Known rows, with every step that occurs
kotef > lolom > lubimiz > tapeg: -4  0  14  3  -8  -4  -5  19  -4  11  -15  1  4  -15  1  5  5  7  -16  4  0  11  11  3  -16  -1  17  -7  1  8  6  3  1  50  2  16  11  4  -15  33  -6  1  -12
lugov > lolom: -4  1  3  -15  5  0  26  4  -4  -9  -8  8  21  -4  11  4  3  -10  -8  2  0  11  -11  7  -32  2  -2  6  -9  -8  3  5  -5  10  -1  -7  0  0  3  14  8  21  4
tipomut > lolom > tapeg > kotef: -9  -3  -6  -2  -6  3  7  0  12  7  6  -4  2  29  -4  -7  -22  1  -12  -14  0  -10  -7  7  -3  -7  -18  9  -4  -6  -8  -4  4  -5  7  -3  6  -7  3  -27  -10  0  3
vabed > lolom > tapeg: -8  2  7  -9  -4  -5  -1  -5  -2  11  -7  3  9  10  1  -10  -17  12  -5  -13  4  -6  8  9  6  -6  6  0  -8  -12  11  12  -2  -1  -16  2  23  0  -7  -27  3  13  7
kotud > lolom: 3  3  4  -8  4  4  -21  18  -6  -2  2  3  4  0  5  -1  20  1  10  5  6  6  -2  -3  2  -2  9  3  3  -4  3  -1  -7  -19  -4  -6  0  8  10  17  0  4  -2
tipomut > lolom > kotud: 1  0  -1  2  5  5  11  15  -1  0  -3  5  0  6  -2  0  -18  -12  -3  -4  5  1  -6  -21  -29  -12  -10  2  1  10  -16  7  -9  23  -2  1  14  -6  7  11  0  -1  10
tipomut > lolom: 5  -1  0  -12  4  7  2  14  6  3  -1  6  7  14  2  2  -7  -8  -5  1  6  7  -10  3  -30  -3  -8  3  0  -2  -10  -2  -7  5  4  -1  12  -4  10  9  -2  3  2
tapeg > lolom: -8  -5  6  -11  2  10  5  0  2  -4  0  4  8  -2  5  -3  8  -5  0  -10  -4  7  -9  15  -23  1  1  7  -4  -2  -4  -3  -5  -76  9  -2  -10  1  -4  16  -12  8  6
tapeg > kotud: 3  -2  -9  -11  10  2  -9  -12  -3  -1  3  2  15  -7  -2  4  0  -8  8  5  2  -14  -5  1  7  0  -16  -1  2  -3  -1  2  4  -19  -2  -11  -5  0  19  -2  -9  2  1
lolom > lubimiz > tapeg: 2  7  5  -2  -12  -4  -12  14  -2  6  -8  -2  10  -11  2  9  12  -4  -11  11  0  11  12  22  10  4  13  -8  0  -1  -2  3  -5  41  4  10  6  1  -8  15  7  -4  -7
vabed > lolom > lugov: 2  11  -9  -10  2  -6  12  -29  -4  17  -1  3  0  5  8  -7  -14  2  -19  -1  2  6  0  -7  -6  5  7  -6  -7  -9  3  5  -6  -21  -12  -4  -18  -6  11  -41  15  13  8
lubimiz > tapeg: 7  4  8  -12  1  -2  -13  -3  0  6  -4  -1  21  -10  -3  5  -5  -4  -5  7  7  6  6  29  6  2  1  -3  -5  -13  -5  9  0  30  7  -2  8  2  -5  2  1  5  -1
kotud > tapeg: 0  5  -1  -13  9  3  -19  10  1  2  7  5  10  -7  -11  -1  31  -4  4  6  -4  -6  -1  -9  5  0  -1  -6  -5  -15  -1  10  0  -6  3  -10  22  5  0  3  -3  0  -9
lugov > lolom > kotud > tapeg > lubimiz: -3  4  1  17  7  -8  44  11  -6  -21  -3  4  -40  -20  11  0  20  -4  15  1  -2  -5  3  -20  3  -6  2  -1  -7  2  5  6  -1  7  6  -5  10  -6  -10  29  13  8  2
lugov > lolom > kotef > tapeg: -6  -8  8  -5  2  0  32  -12  9  -21  -1  -4  12  7  0  4  -23  -5  -5  -1  -4  5  -6  13  -11  6  -8  4  5  -5  -2  5  3  46  -9  2  6  -1  -20  -25  13  -2  6
lolom > kotef: 2  -1  -5  -16  2  -1  -2  -16  3  -6  11  -3  21  10  2  0  -5  -11  0  -4  -1  2  -7  0  10  2  -8  4  3  -9  -2  0  -11  -18  -7  -4  -19  0  -5  -49  4  -4  6
kotef > tapeg > kotud > lolom: -1  -6  6  8  11  7  -19  3  -1  -8  2  -4  -8  -8  -13  3  -2  7  22  13  0  -15  6  3  23  0  -7  -4  18  3  2  3  17  14  -5  -1  15  7  11  23  -8  -13  -5
lolom > lugov: 5  8  -10  -19  3  -4  -1  -17  -3  9  9  0  19  -1  7  -2  1  -12  -26  12  2  -1  -3  -12  -2  6  -6  -4  -3  -10  -5  0  -6  -9  -1  -9  -19  -4  20  -40  13  6  5
lugov > lolom > vabed: 11  -6  -5  -7  -7  -7  4  -6  -12  -18  -10  7  14  1  1  5  0  -3  0  5  1  9  -11  -12  -34  6  -2  10  -18  3  10  -8  -7  61  -10  -9  2  5  8  2  21  11  8
tapeg > kotef > lolom: -16  -5  -4  -13  14  5  10  -20  9  -1  -1  1  -5  10  0  -6  -2  4  -14  -15  -6  -1  -11  -15  -22  1  -10  7  -2  -10  -2  -2  4  -55  8  -7  -7  -1  -1  6  -20  12  -8
kotud > lolom > lubimiz > tapeg: 6  8  8  14  -17  -4  -26  33  -7  5  -6  -2  0  -12  5  7  23  5  8  12  3  15  14  19  21  2  28  -7  5  9  5  -3  -5  36  1  11  0  7  -4  31  8  -6  -10
lubimiz > tapeg > kotef > lolom > lugov: -7  4  -7  1  1  -6  11  -37  4  21  2  -6  3  -3  -1  -7  -24  8  -27  -3  1  -2  3  -8  -1  6  0  -1  -4  -4  -3  1  15  0  10  -5  -24  -4  0  -24  -2  6  -6
vabed > lolom > kotef > tapeg: -3  -5  4  -3  7  0  12  -28  13  -3  -1  -5  -8  15  -8  -4  -28  8  2  -11  -3  5  5  11  13  4  -2  -2  9  -10  3  9  0  7  -16  7  12  -1  -25  -41  6  -7  9
lubimiz > tapeg > lolom > vabed: 17  -8  5  8  -13  -2  -22  -12  -7  -1  -9  1  4  -7  -10  0  -7  7  9  -3  1  9  2  19  -8  7  10  8  -18  10  6  -11  2  9  6  1  -6  6  -8  9  5  -3  8
lubimiz > tapeg > kotud > lolom: 15  3  2  15  0  -2  -28  3  -8  6  0  -1  7  -19  -6  5  2  6  32  9  9  -8  8  23  35  -2  11  -2  7  9  5  2  16  17  -2  -4  -4  5  9  24  -3  -7  -3
kotef > lolom: -7  -5  9  -20  13  3  0  4  -1  5  -6  5  10  -1  2  -5  1  1  -12  -3  1  2  -5  -21  -36  -2  -2  2  0  -4  2  4  -1  -10  -1  -1  10  4  -1  16  -13  14  -3
tipomut > lolom > lubimiz > tapeg > kotud: 15  1  -4  22  -13  -1  -5  20  1  11  -7  -1  1  -5  -3  13  -13  -4  9  8  6  0  5  24  0  -4  2  -6  4  23  -6  -4  8  56  5  13  4  -7  8  24  -3  -14  -5

Rows
7  10  -7  0  -1  -3  -17  1  -8  10  10  0  7  -2  8  -4  12  -1  -5  13  4  1  0  -19  8  3  9  -3  3  -2  1  -5  -5  -16  -7  -9  -23  2  21  -14  15  1  3
kotud > lolom > lugov
8  5  -1  -6  9  -2  4  11  5  -9  8  1  -37  -8  6  0  36  4  12  7  0  -5  3  -4  28  0  -1  -5  -2  -16  5  -2  -3  -29  16  -5  13  0  -2  11  1  0  -7
kotud > tapeg > lubimiz
4  3  -8  17  -8  0  -18  22  -10  -1  2  1  -6  -9  5  7  28  1  19  10  -1  -5  3  -6  24  -2  11  -5  10  18  9  -8  -2  -13  -9  3  -15  6  14  27  -3  -11  -8
tapeg > kotud > lolom > lubimiz
-12  1  -14  -11  9  -1  16  -34  4  11  7  -3  -2  7  4  -10  -13  3  -30  -6  -5  -4  -9  -32  -12  6  -8  2  -1  -6  -2  -6  6  -49  5  -9  -31  -5  9  -31  -6  10  -3
tapeg > kotef > lolom > lugov
4  -5  -3  6  -4  1  -5  15  -1  10  3  0  16  13  -7  -1  -26  -2  8  -3  6  -27  -3  0  -3  -13  -18  3  1  10  -4  1  11  31  -7  0  21  -5  18  -16  -7  -4  5
tipomut > lolom > tapeg > kotud
1  -5  8  4  4  4  -13  1  9  -11  11  -9  -4  10  -8  -1  -3  6  13  2  0  1  4  -3  26  3  1  0  19  -2  -1  -1  2  19  -10  4  5  8  -14  -22  6  -20  1
kotud > lolom > kotef > tapeg
1  -2  6  -8  -8  1  -2  24  3  9  2  1  21  21  -2  -5  -17  -2  -11  -4  6  -9  -1  5  -15  -10  -10  4  -3  -1  -6  2  -1  35  -4  3  26  -3  5  -14  -1  1  6
tipomut > lolom > tapeg
23  -5  -13  14  -6  -5  -38  -3  -18  -7  2  2  -5  -2  -11  2  15  10  35  10  5  -11  -4  -26  18  -1  1  4  -3  18  14  -14  5  25  -15  -11  -9  11  27  7  6  -12  2
tapeg > kotud > lolom > vabed
-23  -5  -4  -1  17  4  18  -18  1  -3  -2  -1  -14  0  -4  -10  -15  1  -12  -18  -7  -7  -5  -41  -18  -5  -12  4  1  2  -5  6  3  -43  3  -5  -5  -2  -7  6  -19  11  -1
tapeg > kotef > lolom > kotud
4  0  -3  0  -7  3  4  34  5  1  -3  5  -2  13  7  6  7  -8  -13  5  0  13  -5  0  -32  -2  0  -2  2  9  -7  -9  -15  23  4  12  7  -4  5  18  1  -4  -3
tipomut > lolom > lubimiz
-13  -4  3  -1  -9  8  5  18  0  -4  -4  3  -1  -5  11  2  21  -7  -7  -5  -11  14  -3  13  -19  3  11  2  -1  8  -1  -10  -12  -73  7  11  -14  0  -7  28  -10  2  0
tapeg > lolom > lubimiz
-18  -4  -6  -4  2  2  12  -5  6  -2  -3  -1  -15  7  6  -4  16  5  -20  -11  -11  5  -4  -19  -19  3  1  1  1  2  3  -7  -4  -43  8  4  -14  0  -7  15  -19  4  -13
tapeg > kotef > lolom > lubimiz
-8  -7  -3  -3  -3  6  11  -11  6  -9  8  -2  11  6  6  -4  -3  -6  9  -17  -5  5  -12  15  -5  3  2  10  -1  3  -1  -6  -7  -84  1  1  -31  -2  -17  -24  -6  -3  9
tapeg > lolom > kotef
-3  2  10  -3  -10  -2  -25  28  -8  3  3  0  16  3  1  -7  10  10  7  -3  5  -9  8  -3  19  -8  7  2  2  -4  8  3  1  16  -13  -2  15  8  5  -1  2  3  -1
kotud > lolom > tapeg
-6  6  -6  2  -10  -2  -2  -11  7  2  0  -6  -4  0  -1  6  7  -1  -15  0  -7  11  6  28  21  7  4  -3  -2  -6  -4  -4  0  -10  16  5  -15  -3  -11  -3  -1  -6  -11
lolom > lubimiz > tapeg > kotef
4  -6  11  -15  18  1  14  -5  11  -23  -1  -9  -37  2  3  3  5  4  -6  10  0  -1  7  8  14  4  -14  -2  10  -18  -4  -3  -5  0  15  7  25  -3  -4  8  2  -2  1
kotef > tapeg > lubimiz
-4  6  -3  -4  -5  -3  6  3  -1  3  -12  5  -13  5  11  0  10  2  -6  -4  -3  17  5  5  -7  2  15  -6  -5  -2  8  1  -17  -14  -10  10  0  -1  -7  2  3  7  -1
vabed > lolom > lubimiz
5  2  -2  19  -13  -8  19  5  -11  -2  -15  2  12  -24  8  16  -5  -8  7  10  0  3  5  32  1  3  8  -5  -5  16  9  1  10  63  -1  6  -9  -3  -1  28  8  2  -5
lugov > lolom > lubimiz > tapeg > kotud
-16  2  -4  -4  -3  -4  8  -25  8  7  -2  -2  -5  19  -1  -14  -21  12  -7  -24  -3  -7  2  12  18  -3  -4  5  -8  -16  9  6  3  -48  -6  -5  1  -4  -10  -42  -5  14  2
vabed > lolom > tapeg > kotef
6  0  -5  5  5  2  -19  5  -9  -2  4  2  3  -10  0  2  14  -1  27  6  5  -12  -1  -2  16  -4  0  0  8  6  7  -3  7  -24  -7  -10  -9  6  22  19  -8  -2  0
tapeg > kotud > lolom
15  5  -10  -7  0  0  9  -3  2  15  7  3  11  14  6  -2  -14  -11  -22  9  7  3  -10  -12  -28  -1  -8  -2  -1  2  -14  -6  -7  22  3  -3  -9  -9  23  -26  12  0  8
tipomut > lolom > lugov
7  -8  5  -7  11  -3  16  -14  16  -26  9  -14  -34  11  6  3  -6  3  3  2  0  -3  4  6  31  6  -15  0  14  -13  -2  -7  -4  5  7  9  2  -5  -18  -30  8  -14  6
lolom > kotef > tapeg > lubimiz
-7  -2  6  13  16  -5  19  16  -3  -8  2  2  -49  -19  1  -9  21  9  12  -5  -2  -14  8  -52  1  -10  4  -5  0  3  6  7  3  -6  6  2  23  -1  -14  31  -8  1  -5
kotef > lolom > kotud > tapeg > lubimiz
13  3  5  9  -14  -1  -2  33  5  12  -6  1  2  3  2  10  -2  -5  -8  7  5  16  5  25  -13  -2  10  -5  0  11  -8  -5  -6  62  10  16  12  -4  -6  24  5  -9  -5
tipomut > lolom > lubimiz > tapeg
-19  5  -11  7  11  3  -2  -16  3  -6  12  0  -18  -5  -15  -7  12  -6  2  -8  -12  -12  0  -28  22  -3  -10  -3  -4  -8  -8  10  6  -41  9  -15  2  0  -5  -8  -10  -4  -9
lolom > kotud > tapeg > kotef
23  -7  -9  -3  -4  0  -16  6  -2  -2  -3  5  2  20  -9  1  -5  1  1  3  7  6  -11  -18  -32  -1  -7  8  -11  11  -2  -13  -7  54  -4  -1  13  2  17  -5  13  -6  9
tipomut > lolom > vabed
2  -4  6  8  -10  2  3  -14  6  1  4  -5  15  -5  0  0  -13  -2  12  -14  -1  8  -2  41  10  5  10  7  -3  4  -1  -3  3  -38  6  6  -25  -2  -26  -17  -1  -7  8
lubimiz > tapeg > lolom > kotef
-11  5  2  12  3  -2  24  8  -11  -7  -4  10  2  -20  -2  0  8  -9  7  0  -7  -5  0  -27  -12  -6  3  -2  -10  2  0  18  4  29  -5  -11  16  1  -6  20  7  8  -1
lugov > lolom > kotud > tapeg
-7  8  -7  12  -10  -5  10  -17  8  8  -12  -2  -22  4  3  1  -6  10  -6  -13  -4  17  8  32  18  5  16  -4  -6  -4  5  1  -2  -18  5  8  -9  -5  -20  -9  -2  3  -8
vabed > lolom > lubimiz > tapeg > kotef
5  1  -5  12  6  0  -15  -12  -5  4  11  -6  -7  -10  -9  1  -8  4  8  20  2  -18  7  -13  27  4  -7  -9  18  7  -2  -1  18  13  -7  -3  -7  3  24  -13  6  -15  0
kotef > tapeg > kotud > lolom > lugov
19  2  -4  24  -8  -6  -21  -5  -4  4  9  -7  9  -9  -6  5  -9  4  41  2  8  -9  4  21  53  -1  11  1  13  14  8  -2  16  12  -10  -3  -23  4  -2  -18  5  -19  1
lubimiz > tapeg > kotud > lolom > kotef
-21  -11  17  7  11  14  10  -5  1  -14  -5  -2  -11  -10  -11  -6  -16  -2  -3  -8  -12  -3  6  -5  -16  -2  -5  0  7  7  -13  9  2  -32  6  9  16  0  -17  21  -14  -2  10
kotef > tapeg > lolom > kotud
